Known rows, with every step that occurs:
H, T, R, K, U, Q: [  7   0  24  29 -14  19 -38  -1 -13 -15  -1  -4  18 -63  19   2   2  38
  11 -11   2  14  -8 -24 -18   6  24  20 -11  10  30   6  36   8   1  64
  20  -1]
K, U, T, V: [ -8  16  30  12 -12  15 -18   9  36 -18   2  -1  -3 -47   0   9   5  15
 -13   2   1  20 -10 -19 -19   4  16  13 -11  13  29  10 -18  11  10  15
 -13   1]
M, K: [  3   6  23   5 -15   3 -33  -6  -8 -24  -2  17  -4  -8  13   8 -12  14
  -3  -4 -11  13 -25  -8 -10  16  45  13   0  -7  17  10  -4  13  12  30
  -9   2]
V, T, R: [  7   8  18  23 -10   8 -42  13 -23 -19  -6  -5   8 -15  16   1  -7  37
  -2   4 -20  18 -20 -30  -3   3  37  15   2   0  18   8  24  13  15  31
 -17  11]
J, Z, G, X, K, C: [  6  10  45  22 -10  18 -30  15 -15 -29 -26  20   1 -32 -16   0  -7   8
  15  -9  33   0  -8  25  -5   4  68  28 -16 -27  -4   6   5   9   3  12
 -21   3]
J, Z, G, C: [  1   2  34  10 -15   8 -25   2 -15 -24 -27  18  37 -19  -4   5  -5  13
   2  -7  22   6 -16  14   0  -1  50  32   1  -9   7  16  -7   3  12  30
  -6  13]
Y, R, K: [  8   9  19   4 -20  20 -22  13 -32 -14  -6  -7   1 -22   9   7  -6  25
  -1 -15  -9   5 -29 -12  -2  20  57  37  -3   6  30  17  23  13  11  20
   0   5]
R, K, C: [  8   6  32   8 -24  10 -24  12 -16 -24 -14  10 -45 -31   0  10  -7  24
   7 -12  20   0 -18 -11   3  20  63  24  -2 -14  14  10  33  10  15   7
  12  20]
J, Z, G: [  2   7  30  17  -2  18 -29  -1 -23 -27 -22   9  17 -15  -6   5 -18  15
   6  -9  22   8 -20  21 -11  -2  45  27   0 -11   7  11   1   7   9  17
 -21  -4]
H, T, R, Y: [  9  -3   7  29 -13  12 -27   3 -19 -10  -9 -28  63 -49  20   9   0  20
   2 -22  -5  13 -16 -22 -12  -6  21   6   0  10  24  10   7   9  -3  70
   1  -7]
G, C, K, X: [ -3   6  15  13 -24   2 -22   5  -2 -22  -4  -1  64 -30  14   5   4   6
  -3 -15  -2  27 -15 -18   5  26  53  28   0  -6   1  17  -8   3  12  42
  22  14]
T, R: [ 10  11  23  17  -6  11 -42  13 -15 -17  -7 -17   4 -25  21   4  -5  29
  -5  -6   0  11 -29 -32  -5   7  36  18   6   2  17   7   8   5   9  34
 -12   8]
H, T, V: [ -6  10  21  22 -21  18 -18   0  -7 -13  -3  -4  42 -41  12  22  -1  14
  -5 -18   6  12 -31 -25 -15   0  29  17  -2  11  13  15   3  11   2  44
 -10   1]
Q, U, T: [  1   8  46  10  -4  26 -37  -3  -1 -17 -17  -1  13 -36   2   7  -5   5
  -5 -10  19  26 -21 -15 -13   6  19   5   4   4  16  11  11  17   7  28
  11  -2]
C, G, X, K, U: [  5  13  25  17 -10  16 -45  -3  14 -15  -5  -9  -5 -31  -3  -2  -6  16
  -5 -13  13  15 -28   8  -2   8  34  24 -13  -8  -2   0 -11  20  16  16
  -8   3]
D, C, G, Z: [  9  10  40   1 -11   9 -39   8  -2 -11 -12  -8  41  -7 -12   3 -15  20
  -5 -23  36   4 -40 -29  -7  11  29  38   3  -5  34  13  16  18  22  19
  -5  26]
H, W: [  5   8  28  10 -15  22 -34  -2  -2 -19 -10  -2  10 -21  12  12 -24  25
 -14 -12 -12  25 -30 -18   6  13  40  31   9   1  15   9  22   9  -3  42
   7  -5]
D, C: [  8   4  31   6 -15   3 -20   9   8 -15 -14  -8   5 -23   7  19 -13  20
  -6 -11  15  17 -16 -27  -5  14  40  26   0 -10  31   9  13  14  18  23
  -6  13]
R, K, U, T, V: [ -2  12  30  11 -19  19 -17   5  21 -20   4  -6 -28 -49   2   5   1  23
  -2  -6   5   9 -14  -1 -20  14  39  20 -15   9  25  13   3  18  10  21
  12   3]
Z, G, X, K, R: [ 12  16  23  23 -11  21 -35  13   0 -17 -14 -12   8 -26   4   4 -16   5
   6  -1   9  11 -25   0  -2   1  56  19  -3 -19 -13   7  -9   8   4  11
   0 -24]
J, Z, G, C, K, X: [ -1   6  25  17 -11   8 -23   2 -15 -29 -15   9  71 -25  -4  -5  -8   5
   7 -13  18  15 -10  21 -10  10  59  34  -4 -13  -1  15  -9   2  10  38
   8   5]
W, H, T, R, Y: [ 15  -5  18  13  -3   8 -34  10 -16 -13 -15 -34  45 -61  32  20  -8  11
  -3 -18  -6   8 -16 -52  -3  -7  17  16   3   8  18  13  14   5  -9  59
 -13   2]
X, K, C, G, Z, J: [  7  19  36   7 -19  21 -33  17   4 -21 -20  37  34 -12 -14  -3 -14  13
  -3 -34  21 -21 -33 -15  10  21  43  35   7 -23  19   1  21  25  17  -8
 -26  11]
G, X, K, R, Y: [  9   9  17  32 -20  17 -29  18   0 -16 -15 -36  23 -40   7  10  -3   4
   5 -10 -12  14 -24 -13   2   4  58  17 -13 -25  -2  16  -9  17  -4  22
  -5 -15]
Q, U: [  3   9  33  11 -11  13 -42  -5  -8 -20 -21  -6  -8 -36   6  17 -14  10
  -4 -15  17  23 -31 -31  -8   6  34  18  11  -3   6   7  16  13  13  32
   7   6]
Z, G, C, K: [  4   6  18   4 -25   2 -21   3  -2 -22 -11  15  57 -16  13   4 -13   9
   0 -10   7  16 -23  -9   4   9  37  18  11  -3   7   4 -20   0  17  35
  28  -2]
W, H, T: [  7  -2  27   5  -2  14 -34   0 -18 -14 -17  -6  32 -51  25  28 -11   8
  -8 -14  -1  20 -18 -43   6   2  21  22   3   6   3  14  25   6  -5  32
 -21   4]
G, X, K, U, T, R, Y: [  8   5  25  28 -15  20 -29  16  26 -15  -3 -28  16 -61   7  -6  14  13
   4 -10  -6  13   0  -2 -10   6  35   8 -25  -1  16   6 -18  18  -3  47
  -1 -12]
J, Z, G, X, K, R, Y: [ 11   7  25  35  -9  19 -28  12 -14 -24 -25 -22  38 -34  -9   1 -15   2
  14  -9   9   4 -17  22 -11 -10  64  24 -14 -30   0  15 -11  14  -5  22
 -12 -20]
Y, R, K, C, G, X: [ 12  12  39   5 -16  10 -36  21 -34 -13  -7  -5 -12 -25  -6  -5  -5  19
   3 -11  22   0 -31   1  -4  20  58  37 -13   0  27  13  18  10  19  11
  11  27]
Q, U, K, M: [  9  15  41   5  -5  16 -43  -2  -5 -29 -24   0   3 -39   7   9 -10  12
  -4 -12   6  19 -22 -40 -11   6  27  20  11  -3  15   9   7  10   1  31
  19  17]
J, Z, G, X, K, R: [  9  13  36  30  -4  23 -37  12 -20 -23 -23  -9  28 -28  -7   1 -15   8
   9  -1  15  11 -21  17  -8  -4  68  28 -12 -29 -10  10   2  12  -2   5
 -18 -13]
W, H: [  9   5  29  -4  -1  10 -37  10  -7 -21 -18 -11 -12 -37  21  25 -15   9
  -9  -7  -3  13 -25 -43   9   7  31  28   6  -3   4  15  11   6   3  13
 -25  10]
Y, R, K, M: [ 12  10  27   3 -24  15 -28   9 -35 -17 -10  -4  13 -35   6   0  -9  29
  -3  -4 -21  10 -16 -18  -4  22  53  43   1   3  22  18  19  10  12  19
   6  23]
G, X: [  0   7  33  19  -8  13 -39   6 -15 -16 -12 -16  -4 -34   7  11   1  12
   0  -6  11  28 -29   9   3  15  46  21 -10  -1 -15  15   0   7   7  32
  -5   9]
W, H, T, U, Q: [  4  -4  35  10   1  20 -36   1  -2  -9 -23   7  22 -59  20  26  -4  18
  13  -4  15   6 -16 -32  -5   0  -6  20  -3   0  12  13  32   6  -5  48
  -1   8]
Q, U, K: [  5  14  33   4  -3  21 -36   2  -1 -26 -20  -3  -6 -26  10  16  -7   8
  -2 -23  15  14 -34 -33  -9   5  30  12   7   2  21   9  10  14   1  34
  14  -1]
J, Z: [ -1   5  34  19  -5  17 -32   1 -28 -24 -21   3  23 -22  -3  11  -7  20
  -1 -10   8  17 -24   6  -4   6  49  29  -6 -12  11  16  14  13   4  16
 -29  11]
R, K, U, Q: [  1   3  24  13 -20  17 -29  -1   3 -27  -6   7 -45 -47   4   8  -7  31
  13  -7  -1  10 -12  -5 -10  17  32  29 -12  -5  22  12  24  12  12  29
  16   2]
Q, U, T, V: [ -4  17  47  11 -11  24 -30   5  11 -19 -10  -9  10 -40   2  11  -4   3
  -4  -9  24  12 -32 -25 -26   3  22   8   2   6  22  14  -7  19   7  32
   8   4]
T, U: [  1   5  22  15  -8  16 -30   0   7  -7 -19   3 -12 -28   5  14  -3  30
   4   0  22  12 -25  -2  -5   9  18  15   3  -5   5   6  13  10  16  30
   5  10]
M, K, X: [  2   9  15  10  -8   6 -30  -6  -2 -27   4   7  -7 -17   7   1  -8   6
   2  -8  -7  14 -15   1 -17  24  56  21  -7  -7   5  20  -4   8  10  41
  -7  -3]

Rows:
[  2   5  31   8 -33  -5 -31   2 -10 -24 -13  12  76 -38  16   3  -3  17
 -10   0 -17  30 -14 -34  11  20  41  29  10  -9   7   8 -12   3  13  30
  24  35]	G, C, K, M
[  5  12  26  12  -3  12 -32  12   6 -16 -17  27 -17   0  -7   1  -3  34
   8   2  21  -1 -22  -9  -7  -1  12   8  -2  -9  31   3  26  17  21   8
   8  24]	V, T, U, K, C, G
[  6  17  34   5 -23  23 -38  18  -3 -22 -16  27  17 -13 -17  -2  -4  17
   2 -27  25 -15 -31 -37   4  12  45  29   1 -21  19   7  18  19  12  -9
 -18  14]	X, K, C, G, Z
[  4  13  36  16  -3  27 -42  -2  21 -12  -2  -5  13 -30  -6  -9   3  13
  -6  -9  15  16 -20  18  -7   8  25  14 -19  -2   6   3 -15  23  10  12
  -6  -4]	C, G, X, K, U, T
[  9   1   6  28 -17   3 -30  14 -17 -20  -7 -21  17 -21  14   2  -7  30
   5  -4 -27  10 -17 -24  -7  -4  30   9   0  -1  26  13  10  16  13  48
 -11   5]	V, T, R, Y
[  2  11  11  14 -23  17 -24   2  26 -22  -9  12 -12 -39   7  12  -3  22
  -8 -13 -12  14  -5 -31   2  11  42  22  -6 -11  12   0   5  19  10  11
 -21 -14]	X, K, U
[ -1   4  28  14 -17  -3 -25   1  -3 -28 -18  20  58 -37  -2   1 -11  14
  -1  -6  10  23  -5   4  -5   1  46  30  -3  -8  14   1  -9   2  16  28
   6   6]	J, Z, G, C, K, U
[  2   3  33  13 -17   5 -25   2 -20 -28 -20  17  74 -19   1   1 -12  12
   4  -9  16  15 -20  11  -3   4  51  29   2 -12  11   7  -9   5  11  31
   7   8]	J, Z, G, C, K
[  1   8  11   9 -19   4 -19   2   4 -24  -6   6  53 -22   9  -1  -9   2
   3 -12  10  18 -13   2  -2  15  46  25   6  -2  -2  11 -22  -3  17  43
  28  -4]	Z, G, C, K, X
[  9  10  29   1 -26  11 -20  26 -28 -17 -12   9 -15 -28   0   7  -4  23
   0 -11   2  -3 -18 -24   0  20  63  35  -4  -1  38  14  32   7  15   5
   2  19]	Y, R, K, C
[  3   6  40  21   2  16 -38   1 -27 -24 -22  -3  14 -27  -8   2 -11   9
  11  -6  29  15 -21  40 -10   1  53  29 -12 -10 -12  12  -3   6   5  30
 -14   0]	J, Z, G, X
[  4  17  25   8   3  24 -33   1   5 -29 -14 -12 -11 -30   5  11  -3   1
   2 -26  20  16 -24 -23 -17  12  40  19   1   2  10  17  10   9   0  42
  14  -3]	Q, U, K, X
[ -5   3  28   7 -26   1 -22   5  19 -18  -3  15  72 -46  10   3   8  12
 -14  -3 -11  37  -2 -22   5  15  25  14  -4   6  25   4 -15   6  15  27
  23  13]	G, C, K, U, T
[  3  10  21   8   0  24 -24   7  13 -14 -17   4  -9 -18  10  13   5  28
   6 -10  21   4 -27  -4  -7   8  14  10   0   1  21   8   7  10   5  32
  12   4]	T, U, K
[  4   8  21   6 -22  17 -25  13 -11 -19  -4   5 -15 -42   4   5  -3  29
   6  -7 -15   5 -12 -21 -12  17  37  40 -13   6  46  15  25   9  12  25
   5   2]	Y, R, K, U, Q
[ 10   9  33   6 -16  11 -33   5 -17 -22 -10   6 -38 -18  -6   2 -14  25
   4 -15  33  -6 -33  -3  -2  16  51  25   0 -14  19   7  23  13  22   2
  16  25]	R, K, C, G
[  4  11  34  14  -1  13 -50  -4 -15 -13  -7 -21   3 -13   0   1  -8  14
  -3 -10  24  18 -46  21  -3   9  28  22  -5  -1  -5  11 -11  12  16  23
  -2  14]	C, G, X
[  7  11  43   6 -11  -8 -48   4  -9 -23  -4  20 -18 -11  -5  -4 -12   8
   1  -1  21   5 -30   5 -12  15  48  14  -9 -14  17   4  -7   9  21  19
   2  26]	M, K, C, G, X
[  8  13  22  13 -11   0 -41   6 -12 -21  -6   1  12 -13  12   9 -20  11
  -8   9 -21  19 -29 -31 -11   7  52  15   3 -19  20  11   1   9   9   8
  -7  -4]	M, K, R
[ -2   3  23   8 -31   0 -24   5  -6 -20  -9   9  70 -25  18  11  -1  14
  -7 -12  -5  24 -25 -29  12  19  43  21   6  -6  13   8  -8   7  14  34
  20  18]	G, C, K
[  4  12  25  19  -8  11 -35   9   6 -20   7  -7  54 -44  15  -5  -5  23
 -10  -1 -13  36  -8 -25 -15  12  18   6  -6   7  31  -9  -2  10   7  23
   8  -8]	C, K, U, T, R
[ -2  10  23  16 -11  13 -26   2   9 -21   4   4  48 -41   6   3  -5  15
 -10  -4 -13  41  -5 -12 -10  13  15   7  -7   3  24  -5  -5  14   9  12
   7 -11]	C, K, U, T
[  3   3  11  21 -33  -7 -21  16  -3 -18 -13 -19  94 -35  17  12  -7   5
  -7  -6 -23  25 -26 -43   7   3  43  18   7 -18  22  13 -16   5   9  28
  29   6]	G, C, K, R, Y
[  7  14  43  -1 -12  -3 -45   7  -7 -23 -10  44  26  -2 -13  -9 -23   9
  -3 -18  17 -12 -36  -2  -3  23  39  29   7 -15  29   3  13  16  25  12
 -13  26]	M, K, C, G, Z, J
[  1  13  31   3  -7  23 -52   2 -23 -15 -11  -1  40  -5 -12  -2 -10  18
  -3 -24  22   4 -52 -13  -1   7  22  32   8   3  11  16   8  14  16  13
 -11  16]	C, G, Z
[ -4  10  19  19 -18   9 -32   3   3 -29  -1  10  28 -41  10   8 -13  21
   5  -5 -16  30 -13 -26 -12  14  14  21  -6  -7  30  -3   5   8   9  23
   8  -9]	C, K, U, Q
[  3   6  29   6  -9  13 -27   6  -4 -16 -10 -13  27 -55  25  31  -9   6
  -8 -14   4   6 -30 -51  -6  -2  25  25   2  10   9  17   9   8  -5  37
 -25   9]	W, H, T, V
[  7  19  30  -1  -1  15 -31  16   1 -26 -14  14 -14  -1  -3   6  -2  15
  -4 -18  24  -5 -33 -21  -2   5  26  14   2  -7  39   7  -2   7   9  -3
  -2  15]	U, K, C, G
[  2   6  19   6 -16  -7 -35  -7  14 -24   0  21 -20 -30   7   7 -11  18
  -9   1 -17  22  -8 -16 -13  13  39  16  -6  -2  22   3  -3  11  17  28
 -10   1]	M, K, U
[  7  18  39   5   2  14 -38  19  -3 -25 -13   4 -17 -11  -4   3   2   9
   1 -15  32   1 -34  -3  -1   8  33  16  -8  -4  25   9  -5   6   6   7
   5  20]	U, K, C, G, X
[  5  12  27  16 -19   8 -35  -2 -23 -27  -7   2  57 -33  13   3 -18  21
  -5  -1 -23  34 -18 -25  -4  19  32  24   9 -13   3   1   0   9   7  14
   9  13]	C, K, M
[ -6  17  36  10 -11  27 -17  12  11 -18  -1  -6  16 -24   4   9   5  10
  -6  -4   8   5 -29  -9 -18   7  23  10  -6   8  26  20 -18  15   2  18
 -12   2]	U, T, V
[  4  16  39   2  -2  21 -40  19   7 -14 -22  24   3 -14 -16   1   5  25
  10 -17  50 -13 -37 -18  -7   6  12  20   1  -2  30   7  20   8  13  11
  13  29]	T, U, K, C, G, Z
[ -6  17  25  17 -16  12 -20   9  20 -24  10  -3  41 -45   8   6  -5  14
 -10  -5  -8  28 -16 -19 -22  12  19  10  -9   7  29  -2 -18  14   8  15
   5  -7]	C, K, U, T, V
[  9  13   6  17  -6  16 -19  21   1 -23 -15 -32  24 -18  12  17  -7   7
  -3 -13 -19   7 -31 -34  -4  -8  31  10   1 -11  38  20 -10   9  -7  12
   3 -16]	U, K, R, Y
[ 10   6   9  19 -17  -4 -30   7  -7 -22  -7 -16  22 -19  11  10 -20   4
  -2   2 -28  12 -26 -25 -15   0  47  10   1 -21  29  16 -13  12   6  25
   0  -9]	M, K, R, Y
[  1   5  15   5 -25  -6 -22   1  18 -22  -8  18  43 -34  10   4 -12  11
  -6  -5   3  23  -8 -13   2   6  33  21   7   2  11  -2 -21  -3  23  32
  27  -2]	Z, G, C, K, U
[  1  10  10  20   1  21 -23   6   8 -18 -10   7 -11 -11   1   5   6  28
  12  -3   2  12  -9   2 -12   9  26  14  -9  -2  10  17  24  14  10  36
   5   5]	V, T, U, K, X
[  6  13  26  11 -27  18 -21  19   6 -24 -16  26 -13 -26   1  13  -2  17
   1 -15   7  -4 -10 -38   8  15  56  19  -2 -26  18   4  15  16   8  -4
 -21   2]	X, K, C
[ 10  10   3  27 -25  20 -19  17   6 -19 -16 -24  28 -28  10  15 -12   9
  -2 -13 -24   3 -23 -38   1  -3  50  15   1 -30  20  15  -4  21  -2   7
 -12 -25]	X, K, R, Y
[  9  11  44   1  -7   7 -33   7   5  -9 -15   3  59  -8 -11   2 -25  16
  -9 -31  32  -3 -41  -6  -1  21  27  44  10  -8  34   7  20  25  26  19
 -11  24]	D, C, G, Z, J
[  3   9  30  16  -2  13 -38  11  19 -14  -1  -7   5 -47   9  -3   8  26
 -13   5  -4  26   0 -23 -13   4  13   8  -7  15  32   2  -1   6  11  23
  -9   0]	K, U, T, R
[  5   9  24  16  -7  14 -31   3   1 -19 -18  21   0 -18   3   3   0  38
   6  12 -11  15  -7 -12  -6   4  15  15  -1  -5  13   9  23  15  11  27
   9  23]	V, T, U, K, M
[  4   4  17  12 -19  10 -26  -4   2 -22  -5  -2 -43 -46   6   9  -9  30
  -2 -11   1  19 -12  -5  -3  16  49  27  -6   0   9   7  23  14  17  21
  11   5]	R, K, U
[ -2   6  20   8 -26   0 -23   4  18 -27  -9  27  42 -35   8   2 -10  12
   8   0   1  15  -8 -13  -4   6  18  23   2  -2  25   2 -18  -4  18  40
  31  -4]	Z, G, C, K, U, Q
[  8   5   6  15 -27  -4 -17  12   1 -20 -15 -13  80 -24  12   5 -19   1
   1  -5  -8  14 -22 -21   0  -5  37  15  13 -14  18   9 -28   0  13  32
  34 -12]	Z, G, C, K, R, Y
[  1  10  22  13 -16  29 -19   5  33 -19  -5  17   6 -39   2   5   6  17
  -9  -9 -11  16   5 -17  -3   9  29  11 -12  -4  22   3  -1  22   3   5
 -18 -19]	X, K, U, T
